Each row was made from one small tree. The marks that hang from a mark follow it in brackets, in the order of their numbers. Every link used is in the known rows. Write each row's tree.
Known rows:
k_386(k_355 k_448 k_607 k_973): [  7  12  25 -10  32 -13  11   3  -5   4 -24 -25  -5   7  14 -30  17 -47
  -7 -10  12  -2   4  21  17 -13  61 -35  32 -16  -6  24 -25 -29  13   3
 -10 -15 -29  32 -10   2  18]
k_333(k_154(k_614 k_910) k_601): [ -4  15   2 -20   7 -32  20  17  -7 -10   9 -32  27   2  29 -19  13  33
  -6 -53  20 -26  16   2  -8 -32  40 -28 -36 -10 -10  22 -13 -12 -12 -17
  12  -2 -42  12 -31  31  -5]
k_538(k_324 k_386(k_710 k_973)): [-38  12  14 -11  21   6   2   8 -12 -19 -16 -23  -8  -7  25 -45   6 -26
  -9  -7  14  -3   8  25  -6 -43  52 -27  -2 -26  -3  31 -25 -26 -13 -15
   5 -34 -21  28  -6  25  -2]
k_538(k_324 k_386(k_355 k_607 k_710 k_910)): [-18  14 -16  -5  32  -7  18 -17 -14 -49 -25 -21  -2  -3  19 -37   5 -27
 -25  -6   9 -12  10  25  19 -42  51 -25  25 -25   1  24 -21 -31  19  15
  -4  -9 -16  32 -11  27 -13]
k_748(k_386(k_448)): [-63  14  12  -6  17 -15   1   5  14  -2   7 -28  -4  -1  23 -30  22 -24
  12 -49  19  -5  11  19 -15 -24  49 -21  -2 -28  -2  31  -4 -23  -8 -10
   3 -59 -31  29 -31  14   8]
k_973(k_386(k_355(k_154) k_710)): [-29  10  56 -12  22  -5  24   6  -8 -14 -14  -6   2  -1  18 -35   4 -31
   1  10  10   0  16  20 -13 -21  47 -32  -8 -13   4   7  -3 -15 -18   8
  -3 -14 -37  11 -11  36  11]
k_324(k_538(k_386(k_333(k_601(k_355)) k_607 k_710))): [ -5  17  18 -20  33 -14  30  -3 -21  -9 -25 -10  13 -21  25 -35 -20  -9
   0 -35  -2 -22   3   7   7 -60  51 -26 -17 -29   4  17 -16 -19  10   8
   8   9 -31   4 -37  38  -7]
k_520(k_386(k_355 k_448 k_710 k_910 k_973) k_673): [ 19  31  61 -14  36  14  29 -16 -32 -19 -22 -12 -23  10  14 -39  13 -47
  -6   0  -1 -19  11  27  23 -23  68 -49  28 -36  15   3  16 -20  18  11
 -15 -46 -13  25  13  15  21]
k_573(k_613): [-41  22  11  -9  18  -9   2   6  14 -15  25 -17   8  -2  31 -33  20  -5
  22  -5   9 -14   8  12 -17 -29  37 -35 -22 -32 -19  25   3 -20 -27  -4
  11 -34 -40  44 -20  27   3]
k_910(k_386(k_448 k_538(k_324) k_973)): [ -7 -15  16  -6  26  -3  -5  12  -2 -15 -21 -24 -15   2  34 -40   9 -42
 -12  -5  24  11   3  22 -19 -23  49 -34  28  -7  -1  24 -26 -23 -23  -3
  -6 -47 -24  40  -2  12  26]
k_386(k_355(k_154) k_448 k_607 k_710 k_910): [  9  20  32 -15  32 -16  39  -6 -30 -24 -27 -16  -9   2  12 -22   4 -43
 -12 -14  -3 -10   9  15  24 -18  57 -18  21 -24  -3  12  -7 -25  38  24
 -13 -10 -39   7  -9   9  15]
k_748(k_386(k_538 k_607 k_910 k_973)): [  7   5  -3 -11  34 -23   4   4  -6 -15  -4 -20 -10   8  27 -28  11 -51
  -4 -20  19 -10  12  18  23 -21  46 -20   5 -48   6  23 -28 -25  10  11
  -7 -59 -22  51 -15   5  12]
k_614(k_154(k_355)): [ -3  21  20 -15  14  -5 -10 -12 -16   2   8 -31  24  -9  20 -40  13  -3
  17 -13  28 -14   6  11 -12 -23  52 -34 -10 -30 -15  10  -5 -29 -24 -23
  15 -14 -39   4 -35  18   1]
k_544(k_796(k_355(k_386 k_613))): [-48   2 -13 -10  15   1 -17  -1 -12  14  25 -21   1  30   2 -17   8 -42
  10  16  16 -14   5  19 -28 -35  50 -17 -27 -17 -12  30  14 -20 -25   2
  -2 -13 -51  16 -26  12  12]
k_538(k_324 k_386(k_333 k_355 k_607 k_710 k_973)): [-14   6   2  -9  30   3  18  -8 -17 -38 -44 -12 -11  -2  25 -39   0 -34
 -27  -3   5   2   3  30  14 -49  61 -30   4 -22   2  23 -21 -29  27   5
  -5  -3 -17  29 -16  26  -7]
k_910(k_386(k_538 k_710)): [-11  10  28 -10  19  -7   6   6   0 -19  -2   0 -14  -4  32 -37  -1 -16
  -2 -10  14   1   2  16 -27 -34  32 -26   0 -22   5   3 -13 -26 -34  -2
   0 -47 -35  28   0  45  18]
k_154(k_614 k_910(k_386(k_355 k_710))): [ 16   6  10 -13  10 -11  31  -6  21 -58  -8 -14 -11  -3  20 -30   7  12
  -4 -11  13   6  10   9   0 -32  41 -39 -22  -5   3  12 -14 -17 -31   2
  -4 -19 -37  12  -8  41 -10]
k_154(k_910(k_386)): [ -6  16  13  -6  13 -16   8  -3  27 -35   4 -26   0  -1  27 -35  19   2
  19 -16  21  -7   7  15 -27 -26  34 -31  -4 -18  -2  21 -16 -20 -31  -8
   1 -39 -36  16 -27  31  -6]
k_154(k_614 k_910(k_386(k_710))): [ -2  16   8 -14   6  -9  25   5  19 -60   2 -18 -12  -8  17 -28   7  19
   1 -21  16  -1   6   5 -13 -34  32 -30 -40  -5  -2  17 -16 -17 -38  -8
   0 -44 -37   5 -13  38 -11]
k_333(k_154(k_910) k_324(k_538)): [ 44  -3  13 -17  -1 -17  19  12  -9 -15  18 -23  41   4  42 -33   9  11
  10 -44  24 -14  27  17 -25 -48  49 -14 -16 -46  -3  24  -4 -17  -6 -13
   8  -8 -39  22 -35  35  -8]
k_355(k_386(k_333(k_324(k_538) k_601) k_448 k_973)): [ 16 -16  19 -16  32  -7  22  26  -2  11 -13 -13   8  -1  40 -25  -9 -46
  -2 -20  39 -11  22  25 -13 -46  74 -20 -25 -34  -7  25 -22 -14   8 -10
  -9 -14 -31  16 -29  27   9]
k_355(k_154 k_386(k_448 k_710) k_613): [-34   5  42 -17  21  -5  22  14 -29   0   1 -15 -19   6  10  -9  -3 -36
  -1 -15   3   3   6  12 -28 -16  51  -8 -32 -11 -13  24   2 -16  -7   1
  -8  -1 -46  -4 -14   8  12]
k_154(k_614): [-23  13   5 -11  15  -9   1   6  14 -15  13 -20  13 -10  16 -20  16   4
   0 -24  19 -15   9   7 -19 -30  34 -30 -30 -16 -15  23 -15 -19 -27 -13
   9 -47 -37  24 -22  31  10]
k_748(k_386(k_973)): [-35  13  17  -9  20 -14  -2   7  10   8   9 -23  -7   5  28 -35  20 -30
  17 -22  23  -9  16  21  -3 -27  48 -28  -3 -37   0  29 -16 -21 -14 -16
   4 -56 -32  39 -19  17   3]
k_748(k_386(k_355 k_607 k_710 k_973)): [-21  14  14 -12  24 -12  19   1  -8  -8  -8 -13 -21  10  19 -37  12 -35
  -2 -15   8   0   9  23  30 -27  56 -31  10 -30  10  24 -24 -27   1  -1
  -5 -27 -29  40  -2  18  -4]
k_333(k_154(k_355(k_613) k_910(k_386)) k_324(k_538)): [ 71  -6  15 -13   2 -24  17   2  -8 -14  27 -25  34   8  52 -31   0  12
   6 -13  17  -6  22   8 -34 -42  55 -10   5 -27   0  23  -7 -17 -31 -12
   3  40 -48  11 -39  21 -19]
k_748(k_386(k_448 k_607)): [-55  15   0  -3  22 -20   4   5   6  -9   0 -29  -9   0  18 -26  22 -26
   1 -54  16  -4   4  16  -3 -19  48 -17   8 -18  -1  34 -16 -28   0  -4
  -1 -50 -29  30 -33   5   2]
k_710(k_386(k_355 k_538 k_910)): [  7   8   8  -5  32 -15   1 -11  14   1  -9 -11   5   7  19 -29   8 -27
  11  -6  24 -14  28  18  -1 -21  41 -31  -1 -41  13   6  15 -22  -4  15
  -9 -15 -24  43 -12  26  21]
k_601(k_333): [-51  20  11 -11  14   2  16  -6  22   9   1 -14  15  -7  27 -43  17  -4
  17 -17   6 -11   3  18 -40 -29  38 -16   5 -18 -15  24 -16 -24 -17 -15
  11 -42 -41  31 -35  27  12]
k_386(k_355(k_613) k_448 k_910): [-10  11   5  -9  33 -13  12 -14   2  -4   4 -27   7  10  21 -19  10 -39
  -2  -7   1 -17  11  20  -4 -21  56 -24  26 -39  -9  19  10 -25  20  12
 -14  -5 -37  43 -17  11  14]
k_386(k_607): [-28  23   4  -5  22 -12   0   0  -1 -11   3 -21   9  -1  16 -27  18 -15
   2 -20  13 -18   1  14 -15 -25  35 -24   5 -18 -11  26 -21 -29 -11  -7
   4 -33 -34  28 -26  21   8]
k_601(k_333(k_154(k_355 k_614 k_910) k_324(k_538))): [ 67  -3   0 -26  -7 -13  41   4   4 -22   7 -22  51 -12  45 -41   7  36
   4 -31  13   0  23   0 -26 -49  54  -6 -28 -20 -13  27 -19 -12 -19 -19
  14  11 -43  -2 -54  25  -8]
k_710(k_386(k_973)): [-29  21  28  -6  24  -7  -3  10  14  18   3 -20  -4   7  13 -34  17 -21
  23 -10  24 -17  24  17  -9 -20  43 -29 -11 -21   4  25  -4 -21 -22 -14
  -1 -32 -27  28 -17  12  12]
k_973(k_386(k_355(k_154(k_910)) k_538(k_324))): [  2 -27  21 -13  17 -12  18   4  -3 -48 -32 -26  14   4  28 -35   5 -22
  -4   4  17  20  13  16 -20 -13  40 -40 -23 -19   3  25  -6 -10 -25  14
  -3  -1 -22  21 -29  24  15]
k_544(k_796(k_355(k_154 k_386(k_333(k_324) k_973)))): [ 14  -4   4 -14  12  -2   7  10 -12  10  -2  -5  -5  22  22 -21  -2 -62
   3  37  34 -11  17  30 -19 -49  65 -15 -51 -27  -7  12   0 -15  12   6
  -5 -25 -51 -13 -37  11  18]
k_748(k_386(k_607)): [-48  16  -4  -3  19 -21  -1   0   9 -13  11 -25  -1   1  19 -26  22 -16
   6 -40  17 -12   6  15  -7 -25  39 -20   0 -25   0  32 -21 -25 -13  -7
   5 -46 -31  37 -31  16  -6]
k_520(k_386(k_448)): [-52  28  46  -6  24   0  -8  -2   8 -12  -2 -25   6  -2  18 -33  20 -21
   5 -41  17 -13   6  21 -24 -18  43 -33   6 -31   0  27   4 -19  -9  -7
  -3 -40 -24  13 -21  14  14]
k_544(k_796(k_355(k_613))): [-51  13  -8 -11  10  -2 -16  -4 -13  22  25 -25  12  26   9 -24  10 -27
  13   5   1 -22   1  17 -24 -35  45 -20  -7 -30  -8  28  23 -23 -18   0
   2 -16 -54  27 -29  12  21]
k_154(k_355 k_910): [ 19  28  12 -13   8 -15   9  -8  10 -26  -2 -35  20  -8  21 -39  18   3
  26  -2   9  -9   7   7 -17 -25  45 -27 -24 -38 -13  23  -5 -24 -34 -19
   7 -12 -31  -5 -46  19  -1]
k_796(k_355(k_154 k_386(k_973) k_613)): [ 11  -2  42 -16  18  -5  -4   6 -29  15  15 -17  -9  22  12 -13   6 -54
  12   9  17  -4  19  14 -14 -12  56 -25 -26 -24  -9  31  -3 -12  -6   0
  -2  11 -49   7 -13  -2  19]

Write each row's tree:
[ 39 -14  14 -21  20  -7  43  -2  -3  -3  -2  -8  18 -12  24 -30  -5 -25
  12  10  14   7  14   8 -33 -34  48 -10 -11  -7 -11  31 -35 -14 -16   9
   6   4 -47  -5 -46   9   0]
k_601(k_333(k_324(k_538)) k_355(k_154 k_386(k_607)))
[ -5  30  19 -16   6  -7  18  -9  -1  22   2 -17  30  -5  36 -50  18   5
  10 -14   7 -14  11  13 -35 -34  51  -7  16 -10 -15  11  -7 -25 -16 -21
  17  -2 -43  10 -44  22   6]
k_601(k_333(k_154(k_355)))
[ 39 -22   2 -21  20 -29  19  13 -18 -45  -7 -21  -5   9   7   9  -4  -7
 -13 -24  12  15   3  -8 -17  -6  31 -15 -78  -2 -12  35 -26  -7 -18  12
  -5  10 -38   1 -27  -1   9]
k_355(k_154(k_614 k_910) k_386(k_538 k_607) k_613)
[-13  -5   0 -19   5 -14   3   1 -20  -8   8 -30   1  32   1 -10   3 -32
  20   6   8  -5  10  11 -22 -23  49 -16 -58 -14 -11  35  15  -9 -14  10
  -2   5 -58 -13 -40   0  11]
k_544(k_796(k_355(k_154(k_910) k_386 k_613)))
[-20  11  20 -21  14  -7  30 -14  -1  17  10 -17  14  -6  23 -29   1  -9
  24   7 -17  -6  -1   2 -47 -21  38 -15  -4 -13 -15  25   0 -17 -16   2
  10   8 -58  11 -44   0  13]
k_601(k_333 k_355(k_154 k_613))
[-16  21   8 -19   0 -12  30  -2   9  -5   1 -24  27   5  31 -42  21  18
  13 -38   3  -9   9  16 -34 -32  42 -11  -6 -18 -12  22  -4 -21   0 -12
  12 -19 -41  19 -44  25  -6]
k_601(k_333(k_154(k_910)))
[-29  12   3  -9  20  -6   2  -1  -2   2   6 -10  10   5  23 -24   6 -28
   9 -15  33 -23  14  20 -18 -38  54 -31 -38 -28  -6  16   5 -18  -4  -6
   4  -5 -35  10 -37  39   9]
k_796(k_355(k_386(k_333(k_601))))
[ 17   7 -16 -19   3 -33  25  23   1 -15  22 -28  32   1  41 -20   9  34
 -13 -37  28 -23  20   5 -19 -40  44 -23 -40 -19 -10  19 -21 -17 -16 -20
   8   1 -42  10 -36  33 -12]
k_333(k_154(k_614 k_910) k_324 k_601)
[ -6   0 -14  -1  26 -23  18  -5  23   2  13  -4   8   8  53 -23  -4 -11
 -12  13  16 -21  10  23 -40 -41  52 -28  12 -26   2   7  -8 -23  -8  -1
 -10  26 -50  40 -30  41  -7]
k_910(k_386(k_333(k_324 k_601) k_355(k_613)))
[ 54 -12 -19 -13  16 -12   9   2  14 -32  -2   1   9 -16  36 -17  -5 -14
 -17  23  36   9  12  11 -34 -48  50 -13 -79 -27 -13   5 -16 -21 -33  -9
   0 -10 -25  -7 -42  32   6]
k_154(k_355(k_386(k_333(k_324) k_538)) k_614)
[ 22  12  16 -11  33  -6   8   1 -16 -12  -3 -27 -13  14   4 -23  16 -75
  -6  -2  35  -9  16  22  28 -19  68 -25   8 -20  -7  31 -16 -28  25  16
 -17 -30 -22  11 -15  -4  14]
k_796(k_355(k_386(k_448 k_607 k_910 k_973)))
[ 24  18  32 -16  38  -7  17   5 -27 -20 -19 -18   0  -6  19 -35  -4 -45
  -2 -28  12 -21  19  19  33 -44  57 -18  14 -44   4  30 -36 -22  30   9
  -3 -37 -24  27  -2  21  -2]
k_324(k_538(k_386(k_607 k_710 k_910 k_973)))
[-20  15  -3 -13   3  -7  23   5   7  19  21  -8  30   0  46 -43  17   6
  -2 -15  15 -14  14  24 -50 -42  45  -3  14 -21 -12  14 -12 -29  -5 -16
  11 -23 -45  29 -38  30  -2]
k_601(k_333(k_154 k_324))
[ 36   8 -16 -12  19 -31  17  17 -15   0  16 -19  22  -2  33 -15   5   5
 -34  -3  41 -17  20   2 -12 -36  56 -12 -25  11 -15  14 -43 -22 -31 -18
   6  32 -37 -11 -35  18 -18]
k_333(k_154(k_355(k_386(k_607)) k_614) k_324 k_601)
[ 25  -1  24 -19  32 -15  17   1 -29   6   7 -23  -9   9   7  -8  -3 -52
   4  30   7   1   2   7 -12 -12  48 -22 -20  -2 -13  28 -24 -16 -15  11
  -4  21 -44   3 -22 -16   1]
k_601(k_355(k_154 k_386(k_607 k_973) k_613))
[ 21  -4   5 -20  19  -4   8   5 -19 -19   9  -6  -4  -5  16 -13 -10 -11
 -13  11   7  11   3  -2 -21 -31  45 -13 -69 -13 -12  15 -10 -17 -54  -7
   0   9 -33   4 -12  23  11]
k_154(k_355(k_386(k_538 k_710) k_613) k_614)
[-27  13   6 -17   6  -6  22   3   6   5  10 -12  25  -4  28 -30  18  21
  -6 -41  13 -12  10   9 -32 -36  38 -12 -10   5 -16  17 -12 -18  -4 -13
  18 -29 -46  26 -30  28   6]
k_601(k_333(k_154(k_614)))
[-28  18  17   0  27 -17   5   4  11 -19  -6 -25 -12  -2  18 -27  16 -26
  -6 -25  20  -7  -1  15 -17 -18  42 -25  36   6  -4  23 -28 -29 -11   0
  -5 -42 -34  21 -19  14   5]
k_910(k_386(k_448 k_607))
[-21  15  -3  -4  18 -13   8   3  23 -15 -13 -12   7 -14  38 -30   6 -25
  -7 -22  23  -9  12  29 -38 -49  54  -9 -21 -37  -5  19  -9 -31  22  -6
  -4 -35 -26   9 -47  25   0]
k_538(k_386(k_333(k_324) k_448))
[ 11  17  19  -9  39 -15  15 -14  12 -11 -39 -17  -8  -2  29 -32   5 -62
  -5  -9  21 -13  20  34  16 -40  70 -25  12 -46  -1  10  -2 -25  61  15
 -14 -29 -22  25 -23  17   7]
k_538(k_386(k_333 k_355 k_448 k_910 k_973))
[-21   5   9 -17   5  -7  -3   5 -14   0   5 -19   9  11   4 -16  10 -17
   7  -9  13 -18  13   5  -7 -34  41 -29 -38  -7 -10  23   2 -11  -9   3
  11 -38 -61  -6 -29  12  31]
k_544(k_796(k_355(k_154(k_614))))
[-24  13  18  -4  34  -8  12  -8  21 -21  -1 -19  16   1  24 -36  15 -43
   0  18  28 -16  20  26  -6 -25  48 -33  18 -31   0   9  -3 -21  -7  16
  -9 -36 -24  39 -20  36   2]
k_973(k_386(k_355 k_910))
[ 18  16  17 -11  33  -9   8 -11   3   2  -5 -20   6   7  25 -34  15 -45
   7  15  21 -21  20  27  16 -27  56 -37  23 -47  -6  12 -12 -23  14   6
  -7 -33 -33  43  -5  21  11]
k_386(k_355 k_910 k_973)
[-15  -8  17 -14  19 -14   7   9  -7 -11  17 -17  -2   4  11   4   2 -13
  -4  -9  21  -3  15   1 -33 -15  36 -17 -56  -2 -17  29 -11  -6 -23  -4
   4  -3 -52   6 -21  10   7]
k_355(k_154(k_614) k_386 k_613)
[ 17   7 -14 -11  42 -27  19 -11  -8  -8 -29  -8  16   3  34 -22  -4 -32
 -17 -14  12 -26   4  17  13 -33  48 -30   6 -44   1   0  -9 -26  35  23
  -9   2 -28  43 -25  36  18]
k_386(k_333(k_601) k_355 k_538 k_607 k_910)
[-22 -21  -2  -3  32  -5   1   2  -1 -39 -21 -20  14   4  23 -34   9 -33
 -26   7  20  13   2  22 -13 -19  40 -37  14  -5   2  26 -22 -24 -28  15
  -6 -11 -11  50 -18  27  13]
k_973(k_386(k_355 k_538(k_324) k_607))
[ -9  12  32 -12  10  -9  -5  -3 -25  10  25 -19  12  15  17 -17   9 -23
  17 -14   2 -16  12   6 -26 -15  42 -24 -11 -34  -6  30  14 -17  -4  -1
   5  12 -57  15 -26   8  25]
k_796(k_355(k_154 k_613))
[-42  -4   8 -14  15  -4   4   0 -22  12  -6 -17  -6  28   6  -5  -4 -55
   3  -3   9  -8   4  19 -28 -33  61  -5 -49 -10 -12  24  33 -12  22  17
  -8  -3 -56 -11 -43  -2  27]
k_544(k_796(k_355(k_154 k_386(k_333 k_448) k_613)))
[ 12   3   0  -7  21  -9  28  10   2 -39 -19   6 -19  -6  40 -30  -9 -28
 -30 -12  10   8  -8  22 -27 -43  46  -8  -7 -19   6   2 -18 -36   3  11
 -17 -35 -27  16 -21  34  11]
k_910(k_386(k_333(k_324) k_448 k_538 k_607 k_710))
[ 25  -5  48 -14  31 -12  -3   0   0  15 -21 -15  13  -1  26 -41   5 -40
  15 -23  24  -7  30  23  12 -37  60 -40  19 -44   3  28 -25 -15   9  -4
   6 -12 -33  36  -6  28   7]
k_324(k_538(k_386(k_355 k_973)))
[ 42   1  -7 -26  -2 -15  54  -3  25 -33   6 -21  19 -18  26 -31   3  21
  15   9   2   6   8  -5 -37 -32  37 -19 -52 -14 -15  26 -19 -14 -27  -2
   8 -10 -50 -17 -57   7  -3]
k_601(k_333(k_324) k_355(k_154(k_614 k_910)))
[  4 -26  -2 -14  19   9 -16   6 -30  -6  12 -20  -4  21  20 -23   3 -52
  -8  15  24  12   8  18 -19 -21  52 -31 -19 -29  -7  40  -2 -19 -28   0
  -4   6 -26  41  -6   6  24]
k_796(k_355(k_386(k_538(k_324) k_973) k_613))
[ 52 -20  30 -22  18  -5   4   9 -18 -14 -15   3  -8   6  18  -8  -4 -47
  -7  -5  34  10  19   9  -2 -27  51 -30 -76 -23  -4  13  -5  -5  12  10
   1 -18 -37  -3 -18  15  38]
k_796(k_355(k_154(k_614) k_386(k_333 k_538 k_973)))
[ 15   0   9 -15  27 -20  19 -11  -8 -14   7 -20  11   5  18  -3   4 -18
  -6  -1   5 -19  19   4   0 -17  44 -25 -16 -27 -11  20  -2 -11  14  16
  -3   6 -54  27 -15  10  12]
k_386(k_355(k_154(k_614) k_613) k_910)
[ 42   5   9 -16  -2 -19  24  15  -9 -32  10  -2   3   6  51 -37   0   8
 -12 -15  23   5  11  19 -33 -45  39 -13 -16 -29   9   0  -9 -27 -24  -2
  -3 -17 -33  16 -14  43  -7]
k_333(k_154(k_910(k_386(k_538 k_710))) k_324)
